Each row was made from one small tree. The marks that hang from a mark follow it in brackets, in alphabetical order. Every link used is in the known rows. Write each row's tree.
Known rows
Z{Y{C P}}: [ 1.58  1.17 -2.59 -0.59 -0.80 -1.94  0.94  0.25  0.60 -0.59  0.36  0.13
  1.15 -0.18  1.34  0.58 -0.47  1.10  0.12 -0.24 -1.23  0.22  0.17 -0.83
  0.46]
E{C{Y{P U}}}: [ 0.48 -0.11 -2.36  0.76  0.89  1.98  3.23  2.50 -2.00  0.66 -0.93 -0.72
  2.40  0.67 -1.39  0.23 -3.10 -0.97  1.68  0.11 -0.66 -0.97 -1.31  1.84
  1.29]
B{V{Y{X{K}}}}: [ 1.71 -0.85 -0.34 -0.41 -0.26  0.33 -0.43  1.12  4.57  0.25 -0.49 -1.35
  1.34 -0.48  0.55 -0.09 -1.92 -2.79 -1.05  0.58  0.62  2.36  0.10  0.93
 -2.80]
C{Y{X Z}}: [ 0.92  0.40  0.31  0.12  0.59  2.72 -0.84  0.40  0.19 -0.80  0.21 -1.16
  0.62  0.58 -1.26 -0.25 -3.22 -2.41  0.68  0.02  2.94 -0.49 -0.65 -0.85
 -0.10]
B{V{Y}}: [ 0.98 -0.19 -0.28 -0.97  1.34  0.66 -0.58  2.10  2.92 -1.68  1.71 -2.70
  2.33 -1.66  2.40 -1.42 -5.39 -1.82 -0.54  0.90 -0.54  1.32 -1.64  0.42
 -2.70]
V{Y{U W X}}: [-1.35 -2.12 -0.79 -0.42 -0.14  0.72 -0.49  1.05  0.47 -0.15 -0.87 -0.19
 -1.80  1.21 -0.35  0.94 -0.13  1.61  0.53  0.23 -3.02  1.29 -0.60  0.77
 -0.07]
X{K}: [ 0.12  2.57 -1.77 -0.87  1.64  0.61  1.57  1.74  2.84 -1.22 -1.66 -3.36
  2.94  0.93  1.45 -2.59 -4.94 -3.26 -0.37  0.96  1.47  1.24 -2.39  0.26
 -1.64]
V{Y{W X}}: [-0.44 -1.02 -0.34 -0.64  0.71  1.10 -0.32  1.75  1.35 -0.68 -0.27 -0.49
 -0.80  0.82 -0.45 -0.03 -1.31  0.47  0.46  0.49 -1.57  1.63 -1.55 -0.53
 -1.26]
V{Y{C X}}: [ 0.80 -0.65 -1.63  0.24  1.09  1.42 -0.97  0.34  2.96 -0.85 -0.40 -2.18
 -0.66  0.36  0.37  1.70  0.58  0.50 -0.14 -0.08  0.23  0.35 -0.58 -0.31
 -1.10]
Z{Y{C W}}: [ 0.99  1.68 -2.37 -0.73 -0.05 -1.26  0.06  0.15 -0.63 -1.83  1.55 -0.31
  0.09  0.09 -0.18 -0.61 -1.47  1.34 -0.43 -0.24 -2.95  0.36 -1.02 -0.99
 -1.45]
B{V{Y{P}}}: [ 0.62 -0.78  0.14 -1.35  0.22 -0.83  0.39  1.59  2.48  0.14  0.88 -0.70
  1.82 -2.00  2.49 -0.92 -2.96 -0.61  0.03  0.57 -0.76  1.55 -0.62  0.50
 -0.92]
Z{Y{V X}}: [ 0.77 -1.30 -1.52 -0.19 -2.05 -0.71  0.25  1.57 -0.07 -1.37  0.60  0.97
  1.35 -0.33  0.37  1.12 -0.81 -1.47 -0.32 -0.16 -0.52  0.34  0.28 -0.70
 -1.18]
V{Y{C}}: [ 0.18  0.82 -1.11  0.12  2.75  0.77 -0.15  1.29  2.56 -1.39  0.91 -3.17
  0.44  0.38  1.14 -0.22 -2.47  0.52 -0.06  0.05 -0.37  0.19 -1.49 -0.26
 -1.57]
Y{P V X}: [-0.96 -1.61 -0.31 -0.90 -1.55 -1.00  0.98  0.04 -0.24  0.88 -1.38  1.85
  0.95 -1.18  1.37  0.48  2.74 -0.90 -0.08 -0.20  1.30  0.34 -0.14  0.10
  1.15]
Y{C P U V Z}: [-2.34 -0.35  1.44 -0.06 -1.26 -2.97  0.72 -2.94 -1.50  1.58  1.22  1.67
 -1.69 -1.02  0.88  0.28  5.23  2.85  0.08 -1.00 -0.53 -1.35  2.18  1.23
  2.37]
U{Y{X}}: [ 1.95  0.05 -0.77  0.38 -1.09  1.34 -1.54  1.92  1.14 -1.32 -1.65 -0.82
  2.09  1.00  2.34  1.21 -2.29 -1.56 -0.77  0.28  0.83 -0.03 -1.41 -0.70
 -0.72]
C{Y{P Z}}: [ 0.05  1.41  1.19 -0.31  1.31  0.74  1.06  0.77 -0.78  0.63  0.70 -0.45
  1.30  0.24 -0.52 -1.56 -3.65 -1.41  1.50  0.02  2.29 -0.22 -0.45 -0.63
  1.28]
P{H}: [-1.02  2.47 -1.04 -0.48  2.48  2.49 -0.55  1.48  1.80 -4.00 -2.31 -4.65
  1.98 -0.79  2.84 -2.65 -5.76 -1.73 -0.28  2.22  1.72  0.40 -1.81 -1.62
 -0.03]
B{V{Y{Z}}}: [ 0.57  0.31  1.86 -0.56  0.72  0.55 -0.82  1.07  3.06 -1.54  2.88 -2.40
  1.10 -1.84  1.48 -1.90 -4.51 -0.55 -0.04  0.72 -0.44  0.83 -0.22  0.09
 -2.38]
C{Y{P{H} U V X}}: [-2.01 -2.03  0.45  1.04 -0.03  0.34 -0.18 -0.65 -2.33  1.39 -2.46  1.94
 -1.14  0.02 -0.20  1.64  1.44 -0.64  0.55  0.35  2.37 -0.54  2.48 -0.24
  3.62]
B{V{Y{C X{K}}}}: [ 2.31 -0.56 -0.94  0.22 -0.10 -0.48 -1.12 -1.16  4.41  0.84  0.19 -1.16
  0.03 -0.91  0.12  1.18  1.28 -1.23 -1.56 -0.17  0.62  1.37  0.93  1.01
 -2.71]
E{C{Y{X}}}: [ 2.14 -0.13 -2.83  1.08  1.31  4.52  1.46  2.84 -0.35 -1.36 -1.01 -2.18
  2.92  0.49 -2.29  0.55 -3.87 -3.44  0.83  0.38  1.41 -0.80 -2.53  0.28
 -1.16]
K{X}: [ 0.89  0.93 -1.42 -2.00  2.51  1.82  0.41  2.18  1.62 -2.34 -1.00 -3.97
  1.93  0.06  2.68 -2.95 -2.90 -2.60  0.01  3.10  2.38  1.34 -2.49 -0.37
 -0.36]
U{Y{C W X}}: [ 1.54  0.36 -0.71  0.50 -1.04 -0.35 -2.14 -0.98 -0.86 -0.21 -0.51  1.09
 -0.70  0.98  0.49  1.87  2.34  1.39 -1.39 -0.72 -0.98 -0.70 -0.63 -0.78
 -0.57]

Which tree is each row?
[-2.10 -0.76  1.96  0.27 -0.17 -1.36  1.28 -0.43 -2.99  2.23  1.51  2.08
 -0.38  0.16 -0.73 -0.33  0.13 -0.09  1.37 -0.90  1.09 -1.12  1.76  1.00
  2.28] : C{Y{P U V Z}}
[-1.01  0.70 -1.30  0.09 -1.00 -2.57 -0.07 -1.60 -1.61 -0.58 -1.23  1.15
 -2.33 -0.07  0.49  0.60  1.83  4.18  0.02  0.59 -3.44  0.14  2.25 -1.09
  2.62] : Z{Y{C P{H} U W}}
[-2.80  0.26  1.62 -0.19 -0.38 -2.49 -0.08 -3.06 -2.86  0.32  2.44  1.35
 -2.64 -0.70 -0.58 -0.88  4.09  3.04 -0.22 -0.99 -2.03 -1.15  1.00  0.93
  0.47] : Y{C U V W Z}
[-0.93 -0.17 -1.44 -0.84 -0.97 -0.27  0.50 -0.58  0.39  0.54 -3.02 -0.03
 -0.57  1.41 -0.61 -0.33  0.56 -0.45 -0.50  0.38 -1.07  1.61 -0.64  1.67
 -0.02] : Y{U W X{K}}
[-0.14 -0.96  1.84  1.54  0.08  1.55  1.81  0.40 -3.52  0.53  2.34  2.23
 -0.50 -0.09 -5.16 -0.32  1.40 -0.84  1.09 -0.53 -0.25 -1.35  0.20  0.09
 -0.84] : E{C{Y{V W X Z}}}
[-0.93 -0.48  1.47 -0.29 -1.16  0.29 -0.14 -0.41  0.21 -0.81  0.74  0.06
  0.07 -1.10  0.27 -0.62  1.24 -1.07 -0.26  0.02  1.58 -0.40  0.41 -0.29
 -0.36] : Y{V X Z}
[-1.52  0.85  1.12 -0.38  1.41  0.81 -0.03 -0.18 -2.88 -0.16  1.36 -0.38
 -0.86  1.26 -1.73 -1.56 -3.47  0.14  1.22 -0.09 -0.82 -0.47 -0.61  0.36
  0.47] : C{Y{U W Z}}
[-0.35  0.81  0.26  1.09  1.23  2.18  2.02  1.18 -3.27 -0.49  1.66 -0.69
  0.10  1.06 -3.64 -1.47 -3.21  0.37  1.62  0.07 -2.11 -1.19 -0.91  1.18
 -0.25] : E{C{Y{U W Z}}}
[-0.02 -0.11 -1.42 -1.37 -1.04 -1.15 -0.08 -2.31 -0.58  0.97 -1.61  1.80
 -1.24 -0.72 -0.06  0.82  4.98  2.02 -0.35 -0.41 -0.59  0.37 -0.71 -0.24
  1.38] : Y{C P W X}
[ 2.08 -1.31 -1.14 -0.30 -0.13  0.53 -2.19 -0.93  3.29 -0.64  0.95 -1.28
  0.03 -2.11  1.14  1.50  1.05 -0.30 -1.38 -0.11  0.05  0.45 -0.10  0.41
 -2.09] : B{V{Y{C X}}}
[-2.00  1.27  2.06 -0.39  0.65 -1.97  0.13 -2.34 -2.04 -0.17  2.92  0.97
 -1.69 -1.31 -0.82 -1.85  3.08  1.78 -0.37 -0.71 -0.82 -1.02  0.18 -0.32
 -0.71] : Y{C V W Z}
[-0.92 -1.31 -1.82 -1.13 -1.80 -1.61 -0.35 -2.88 -1.56  1.64 -2.09  2.30
 -2.22 -0.20  0.09  1.87  6.01  3.26 -0.30 -0.70 -2.02  0.23  0.31  1.00
  2.51] : Y{C P U W X}
[ 1.44  0.05  0.18  1.78 -1.04 -1.95 -0.66 -0.92  0.72  1.76 -0.83  1.53
  0.13  1.37  0.39  2.12  3.68 -1.04 -1.77 -1.35  1.56 -0.86  1.42  0.26
 -1.03] : U{Y{C V X{K}}}
[ 0.02 -0.63 -0.19  0.41 -0.23  2.44 -1.00 -0.17 -0.75 -0.12 -0.23 -1.05
 -0.34  1.16 -1.25  0.78 -1.76 -1.16  0.73 -0.04  1.58 -0.71  0.24  0.53
  0.96] : C{Y{U X Z}}
[-1.47 -0.45  0.07  0.43 -0.29 -0.94 -0.77 -2.42  0.25  0.27 -2.34  1.04
 -1.39 -1.94  1.34  1.27  5.55  1.06 -0.71  0.26  2.28 -0.63  1.98 -1.33
  2.42] : Y{C P{H} V X}
[-0.24  0.44  3.76  0.94 -1.99 -0.66 -1.63 -1.07 -0.66  0.32 -1.91  2.40
 -2.23  0.48  0.50  0.39  2.36  2.68 -0.15  0.87 -0.11 -0.24  2.52 -2.53
  2.55] : U{Y{P{H} W X Z}}
[ 1.47  0.28 -1.21 -0.51  1.52  0.01 -1.39  0.02  2.82 -1.16  2.08 -2.40
  1.05 -1.91  1.83 -0.30 -2.22 -0.30 -1.03  0.07 -0.56  0.40 -1.00  0.50
 -2.54] : B{V{Y{C}}}
[ 1.82 -1.94 -0.79 -0.73 -1.02 -1.06 -1.30 -1.47  2.66  1.28  0.31  0.78
 -0.45 -2.20  1.29  2.02  3.46  0.94 -0.85 -0.28 -0.21  0.84  0.88  0.40
 -0.32] : B{V{Y{C P X}}}
[-0.18  1.21  3.23 -0.13 -1.25 -2.00  0.23  0.43 -1.34  0.96  0.62  2.29
 -0.13  0.91  0.80 -1.23 -0.35  2.19  0.38 -0.10 -1.58 -0.13  0.34 -1.01
  0.87] : U{Y{P W Z}}
[ 1.53  2.26  1.26  1.15  0.22 -0.20 -1.57 -0.23  0.52 -1.19  1.52 -1.43
  0.40  0.75  1.81 -0.13 -1.01  0.94 -0.75 -0.61  0.45 -1.75  0.11 -0.95
 -0.50] : U{Y{C Z}}
[ 0.09 -0.22 -0.57  0.99  1.48  0.82  3.85  2.73 -2.57  0.91  0.93  0.85
  2.84 -0.44 -1.93 -0.52 -1.84 -2.28  1.39 -0.38  0.88 -1.18 -0.95  0.82
  0.06] : E{C{Y{P V}}}
[-0.96  1.33  1.89 -0.90  1.14 -0.46  1.07 -0.07 -2.54  1.23  1.14  1.34
 -0.31  0.43 -1.89 -2.04 -2.14  0.13  1.47 -0.23  0.46  0.00 -0.40 -0.88
  1.22] : C{Y{P W Z}}
[ 0.27 -0.97 -2.47 -0.04  0.45  2.63 -0.73  0.80 -0.77 -0.34 -1.68 -1.24
  0.92  1.38 -0.18  1.26 -2.93 -2.40  0.36  0.08  1.44 -0.17 -1.15  0.81
  0.76] : C{Y{U X}}
[ 1.40  0.00 -1.99  0.56  1.09  3.48  1.61  2.02 -2.11 -0.58 -0.36 -0.34
  1.45  0.61 -3.76 -0.02 -2.33 -1.95  0.91 -0.01 -0.38 -0.37 -2.53  0.15
 -1.37] : E{C{Y{W X}}}
[-0.38  0.27  0.02 -0.05 -1.69  0.44  0.26 -0.84  2.18  0.15 -2.19 -1.48
 -0.37  1.21 -0.25 -0.23  0.34 -0.84 -0.19  0.32  0.63  0.58  1.00  1.25
  0.39] : Y{U X{K} Z}
[ 2.44  1.50  1.37  1.80 -1.26 -0.63 -1.31 -1.37  2.29  0.91 -0.80 -0.36
 -0.64  1.86 -0.11  1.30  2.44  0.13 -1.26 -0.73  1.58 -0.90  1.82 -0.48
 -0.61] : U{Y{C X{K} Z}}
[ 0.59  0.01  3.37  1.73 -2.12 -1.47 -0.20  0.26  0.89  1.53  0.06  1.69
  0.21  1.59 -0.09  0.51  1.65 -1.42 -0.80 -0.57  1.65 -0.35  2.37 -0.32
 -1.05] : U{Y{V X{K} Z}}
[-2.03 -1.25  1.43  0.09 -1.95 -2.03 -1.14 -3.98 -2.62  1.08  1.26  2.64
 -3.59 -0.67 -1.46  0.93  7.31  3.15 -0.69 -1.06 -1.57 -1.17  1.94  0.94
  0.93] : Y{C U V W X Z}
[-1.06 -0.12  1.92 -0.13 -0.86 -3.25  0.87  1.05 -3.00  1.61  0.66  4.07
  0.54  0.49  1.46 -0.43  0.93  1.08 -0.11 -0.72 -1.67 -0.41 -0.13 -0.31
  0.66] : U{Y{P V W}}
[-1.15 -0.63  0.64  0.46  0.90 -0.31 -1.03 -1.53  1.21  0.59 -2.09  0.71
 -3.61 -0.07 -0.43  1.34  4.15  3.43  0.15  0.69 -0.80  0.88  1.71 -1.89
  1.90] : V{Y{C P{H} W X}}
[-3.02 -0.89  2.80 -0.17 -0.11 -2.36  1.32 -1.12 -4.86  2.85  1.95  3.94
 -1.88  0.26 -2.04 -0.84  1.53  1.32  1.42 -0.93 -0.92 -0.81  1.52  0.77
  2.31] : C{Y{P U V W Z}}
